Each row was made from one path, in order. Every step used is in the known rows, and no mark comes twice. Write each row's path.
In the rows, zero is written as 128.
Known rows
fato -> bifan -> nepi -> liru: [135 157  78 111 117 176 105 110  88 161 148 123 116 132 106 147 171 116
 136  97 112 153 102]
kuda -> bifan -> vagut -> tufur -> liru: [128  79 130 103 186 107 148  96 112 129 105 116 138 101 129  93 138 125
 170 139 131 185 146]
fato -> bifan -> vagut -> tufur -> liru: [137 140  79  87 166 142 168 111  89 154 128 114 135 127  99  99 147 127
 183 134 138 184 138]
kuda -> bifan -> nepi -> ronebuz: [123 111 131 121 165 125  91  99  99 135 123 127 123 119 125 151 173 125
 115  68  89 123  70]
fato -> bifan: [122 127 102  94 123 143 171 113  74 161 164 104 132 121 146 154 201 166
 119  79 120 163 101]
bifan -> fato: [128 118 168  98 149 142 181 127  90 122 179 121 111 118 156 186 188 165
  94  62 152 177 117]
kuda -> bifan -> fato: [107  81 190 119 166 119 162 111  92 119 158 122 115 106 162 170 175 158
 113  72 139 172 119]
fato -> bifan -> vagut -> tufur -> liru -> vemeza: [127 109  70  98 165 125 175 126  90 128 132 112 131 102  95  83 151  86
 202 162 106 189 146]
fato -> bifan -> nepi -> ronebuz: [131 168  75 106 147 163 109 115  77 159 144 122 120 143  98 156 185 124
 130  66  96 125  58]
nepi -> liru: [161 105 121  97 100 136 133 129 108 140 134 111 107 120 157 163 180 152
  94  82 129 187 128]
vagut -> tufur -> liru -> nepi -> bifan: [144  92 125 152 175 104 164 173 128 159 117 118 120  97 108 138 143 129
 189 137 108 202 113]
kuda -> bifan -> vagut: [111  62 142  97 154 108 148 102  98 131 140 140 140 108 124 112 166 154
 112  91 106 146 111]
tufur -> liru: [155 116 120 108 137 130 171 121  85 142 152  98 119  84 171 160 183 151
 111 112 136 174 139]
vemeza -> liru -> nepi -> ronebuz: [147 130  99 130 143 125 117 144  93 134 103 130 106  86  89 184 170 153
 119  99  56 162  86]
vagut -> tufur: [137 114 138  71 150 128 172  91 118 135 141  92 130 128 176 156 193 171
 118  80 145 199 116]
vagut -> tufur -> liru: [155 122 124  94 161 129 175 105 110 137 129  84 123 101 176 149 172 149
 144 119 150 206 145]
kuda -> bifan -> nepi -> vemeza -> liru: [129  87 153 144 148 143  79  53 113 108 132 134 136  76 133 146 168  96
 146 128  84 135 130]
fato -> bifan -> nepi -> liru -> vemeza: [126 125  70 120 116 162 114 128  90 135 152 122 115 110 100 128 175  74
 155 127  81 156 113]
vagut -> tufur -> liru -> vemeza: [146  91 120 104 158 112 179 118 111 111 132  83 119  77 170 133 173 104
 162 149 121 209 156]
vemeza -> liru -> nepi -> bifan: [129  80 131 162 139 123 141 156 108 152 118 136 111  82  95 171 152 142
 137 126  69 155  91]
tufur -> liru -> nepi -> bifan: [144  83 121 168 148 107 163 190 103 164 138 133 116  81 102 146 153 135
 158 128  88 167 107]
liru -> vemeza: [128  74 128  99 122 115 179 126  96 113 167 104 125  86 164 151 201 136
 104 101  95 170 122]
nepi -> bifan -> vagut -> tufur -> liru -> vemeza: [139  57 121 128 166 103 167 159 124 124 114 123 115 105 101  89 126  75
 191 160 105 177 138]
bulusu -> nepi: [151 104 156  90 141 124 154 116  95 144 181 123 163 109 134 166 204 188
 109  94 106 161  76]
nepi -> vemeza: [157  91 147 102 112 121 146 105 111 121 171 120 135 109 165 154 201 149
 113  68 123 176 134]

Write each row's path
[141 125  88 111 182 113 163 145 113 135 132 143 142  94  76 106 146 139
 176 144 109 202 132]	bifan -> vagut -> tufur -> liru -> nepi
[146  68 162 116 151 118 139 155 109 158 162 160 157 141  67 121 158 155
 137 105  93 130  59]	bulusu -> nepi -> bifan -> vagut
[121  83 123 126 174 107 155 166 136 152 128 158 137 135  60 105 137 140
 172 106  92 182  83]	liru -> nepi -> bifan -> vagut -> tufur
[171 121 142  93 148 114 120 136  96 144 147 124 144 132 108 172 198 176
 112  70  92 152  52]	bulusu -> nepi -> ronebuz
[167  74 135 108 115 116 125 145 109 120 155 125 139  96 109 147 187 126
 136 131  78 184 103]	bulusu -> nepi -> liru -> vemeza
[117  85 111 127 202  93 147 128 115 132 112 143 147  81  76  89 134 131
 192 154  94 198 131]	kuda -> bifan -> vagut -> tufur -> liru -> nepi
[123 145  57 113 181 128 164 145  92 159 134 139 146 106  51  97 142 130
 208 148 102 198 122]	fato -> bifan -> vagut -> tufur -> liru -> nepi
[151 126 129 123 130 166  99  66 109 111 152 131 127  88 131 163 179 108
 129 116  96 139 129]	bifan -> nepi -> vemeza -> liru
[121  96 162 173 163 139 152 169 102 134 135 152  92  90  80 192 139 135
 146 115  92 164  98]	vemeza -> liru -> nepi -> bifan -> fato
[117 132  91  67 157 139 166 101  99 150 142 121 142 151 101 106 164 150
 158  95 129 180 103]	fato -> bifan -> vagut -> tufur
[145 125 104 120 174 113 171 139 111 139 133 111 135  81 124 145 168 152
 168 134 115 217 131]	vagut -> tufur -> liru -> nepi
[112 154  91 102 141 169 143  95  76 161 177 119 139 122 122 150 191 137
 126  87 108 132  82]	fato -> bifan -> nepi
[151 119 108  84 169 127 166 111 110 132 128 115 131 116 125 110 150 136
 153 127 144 190 144]	bifan -> vagut -> tufur -> liru
[151  75 114 108  98 122 142 142 107 116 138 109 104  97 150 149 182 112
 113 112  95 191 139]	nepi -> liru -> vemeza
[152 134 109 106 116 162 103 110 107 140 148 125 113 121 133 158 173 126
 103  93 122 156 113]	bifan -> nepi -> liru
[168 101 110 146 136 110 145 151 104 128 161 141 137  65 111 144 179 125
 163 124  93 192 150]	tufur -> liru -> nepi -> vemeza
[105  96 145 119 160 134 123  79 100 136 157 125 142  98 150 145 182 137
 110  95 103 134  96]	kuda -> bifan -> nepi
[125  90 121 138 174 126 137 142 135 141  95 153 122 112  50 122 121 127
 177 141  77 171  95]	vemeza -> liru -> nepi -> bifan -> vagut -> tufur
[164 111 112 133 161 106 146 133 131 123 141 125 143  82 120 131 168 123
 198 132 112 224 153]	vagut -> tufur -> liru -> nepi -> vemeza
[151  85 129 119 169 118 159 143 121 150 111 124 117 130 110 105 123 117
 173 131 140 174 128]	nepi -> bifan -> vagut -> tufur -> liru
